What can hang from each mark:
bekave: debe fama gumer mumasod nazug pekim
mumasod: gudum
nazug: bekave
gudum: mumasod
debe: bekave
guralo: pekim
gumer: bekave
pekim: bekave guralo

Every row comes from one small tree of marks. Brackets hold a mark, then the marks that hang from it, in alphabetical order. Every link used is in the known rows. Which tree was each row made from?
Known rows:
[bekave debe fama gumer mumasod nazug pekim]: [  3 -15  -8  15   4 -13 -16 -12 -24   4 -10  17   3 -15  11   3   9   9
  22]
[gumer [bekave mumasod nazug [pekim guralo]]]: [ -6  12 -18  13   8  -5  11   7  40   0  -6  19  -2  -8  -9  -4  -4  -5
   0]
[gumer [bekave debe nazug]]: [ 13   2  -9  -4  11  -4   1  -5  13   6   0   4   5  -5  -4  -1  12  -7
 -15]
[debe [bekave fama gumer mumasod pekim]]: [  3   0  -6  10   6  -2  -8  -3 -24  -4 -10  19  15 -11  22   3   0  -7
  32]
[gumer [bekave fama mumasod nazug pekim]]: [ -3  19 -10   3  10  -5  -8   1  -3   5  -5  12   1  -9  -5   0   0   0
   4]
[gudum mumasod]: [  7   0 -15  -5  14   6   6   5  34  -7  -1   1   9 -10   3   8  -5  -8
   4]
[nazug [bekave gumer]]: [ 17 -19 -10  -2  11   8   7   4   8  -6  -4   4  10  -7  11  -2  10 -16
   9]
[guralo [pekim [bekave fama mumasod]]]: [  9  26 -13 -12  12   1  -5  -6   4   8  -8   1  14 -11  -6   7   1   1
   6]
[bekave debe gumer nazug pekim]: [ 10 -26  -5  14   3  -7  -7 -10 -21  -1 -11  15   1 -17   7  -1  17   2
  12]
[nazug [bekave debe fama gumer [mumasod gudum] pekim]]: [ 14 -12   0   7  -2  -7  -9 -16 -41   4  -9  16  10  -6   6   2  11  -1
  35]
[bekave debe fama nazug]: [ 12  -2 -17   2  11  -8  -7 -11  -6   1   0   1  10   0  12   5  17  -1
 -21]
[debe [bekave fama mumasod nazug]]: [ -4   7 -18   3  12   4  -1   2  13  -1  -6   7  11   7  20   2   1  -7
  -3]
[debe [bekave fama nazug pekim]]: [  1   6  -8   9   5   3  -5  -1 -25  -6 -11  11  11   2  17  -1  14  -6
  -8]
[pekim [bekave fama]]: [ 15  13 -18 -13  14  -1   1   0  -1   2   6   0  14  -4   3   3   8 -13
 -12]
[bekave debe fama gumer [mumasod gudum] nazug pekim]: [  6 -17  -7  18  -3 -13 -13 -21 -43   7 -10  22  -1 -12   4   3  12  10
  32]
[debe [bekave nazug pekim]]: [  0  -3  -8   8   6   9   3   4  -4  -6 -14  11   7   1  13  -4  11 -10
  -4]
[mumasod gudum]: [ 16  -2 -21  -2   7   5   9  -6   2  -1   1   5   6  -1   1   4   6 -14
   0]
[debe [bekave fama nazug]]: [  5   4 -15   3  10   5   0  -1  -5  -5  -5   5  13   8  20   1  13 -11
 -17]
[nazug [bekave pekim]]: [ 11  -1  -8  -4   8  10   6   8   3  -7  -9   1  10  -2   5  -3   9 -15
  -4]

Which tree is each row?
[ 17  -5   1   0   4  -8 -13 -20 -36  10 -13   8   8 -18  -5   2  25  10
   6]  [guralo [pekim [bekave debe fama gumer nazug]]]
[  9  11 -11  -1   5 -10  -6 -16  -8  13   1  11   3   1  -7   3   7   1
   4]  [gumer [bekave debe fama [mumasod gudum] nazug]]
[  4  10 -11  -2   9   3  -3   5   1  -3  -7   3  12   0  10   1   1  -9
   7]  [nazug [bekave fama mumasod pekim]]
[  3  14 -17   0   7  -3  -1  -7  -1   9   1  12   0   1  -8   1   1  -3
   4]  [gumer [bekave fama [mumasod gudum] nazug]]
[  6 -13 -11  -1  10 -10  -9  -9  -5  10  -2  12   6 -10   4   1   9   3
  16]  [pekim [bekave debe fama gumer mumasod nazug]]
[ -6  -7 -14  27   3  -6   2  -1  -1  -7 -12  28   8  -5  19  -2   4  -2
  20]  [debe [bekave fama gumer mumasod nazug [pekim guralo]]]
[ 14  23 -12  -9  14 -12  -8  -8   9   9   6   4  16  -7   1   7  -1  -7
   0]  [gumer [bekave debe fama mumasod]]
[  3  14 -18   2  10  -4  -7   0  -2  -2  -3   7  10 -10  10   7  -3  -5
   9]  [bekave fama mumasod pekim]
[ 12   1 -12  -8  11  -7  -4  -8  -7   7   2   1   9   0   2   0  18  -3
 -18]  [pekim [bekave debe fama nazug]]
[ -1  -8 -24  10  10  -9   7   0  24   2   0  19   3  -8   3  -2   3  -2
  10]  [pekim [bekave fama gumer mumasod nazug] guralo]
[ 17  -4  -3  -4   6   3   1  -1  -4  -3  -9   1  14  -2   7  -1  15 -11
  -5]  [nazug [bekave debe pekim]]
[  6  -2  -5  13  -1  -1  -6 -12 -42   0 -10  24  11  -7  14   3   2  -6
  42]  [debe [bekave fama gumer [mumasod gudum] pekim]]
[  3   4 -25  15   2  -3  15  -3  22  -3  -5  19   3  -5  -2   2  -6  -8
  15]  [bekave [mumasod gudum] [pekim guralo]]
[  6  27 -17  11   2 -12   6  -7   0   3   1  22   7  -6 -10   2  -3  -7
  13]  [gumer [bekave fama [mumasod gudum] [pekim guralo]]]
[ 14 -18  -3   4   6   6   3   4 -13  -7 -10  10   8 -12   8  -4  11 -12
  17]  [nazug [bekave gumer pekim]]
[  3  29 -18   8  10 -13   4   2  19   0   1  17  11 -10  -3   2  -6  -9
   3]  [gumer [bekave fama mumasod [pekim guralo]]]
[  4 -11 -19  10   8 -16   2  -8  16   6   0  18   7  -7   4   0   8   1
   9]  [pekim [bekave debe fama gumer mumasod nazug] guralo]
[  1  17 -13  14   6 -18  -2  -6  13   5  -3  18   6  -6  -4   0   5   2
  -4]  [gumer [bekave debe fama mumasod nazug [pekim guralo]]]
[ 18 -13  -7   1   3  -5  -4 -16 -21   6  -2  10  12  -1   9   3  10  -5
  27]  [nazug [bekave debe fama gumer [mumasod gudum]]]
[ -4  20 -19  14   8 -11   3   2  19   0  -3  19   2  -7  -5  -1  -1  -2
  -2]  [gumer [bekave fama mumasod nazug [pekim guralo]]]
[ 15  -2  -2  -7   7  -3  -5 -14   1  11 -13   8  11 -23  -8   5   5   4
  30]  [guralo [pekim [bekave debe gumer mumasod]]]
[  9  -1 -16  -6  13  -5  -4  -1   1   5   3  10  11 -13   5   3  -1  -7
  22]  [pekim [bekave fama gumer mumasod]]
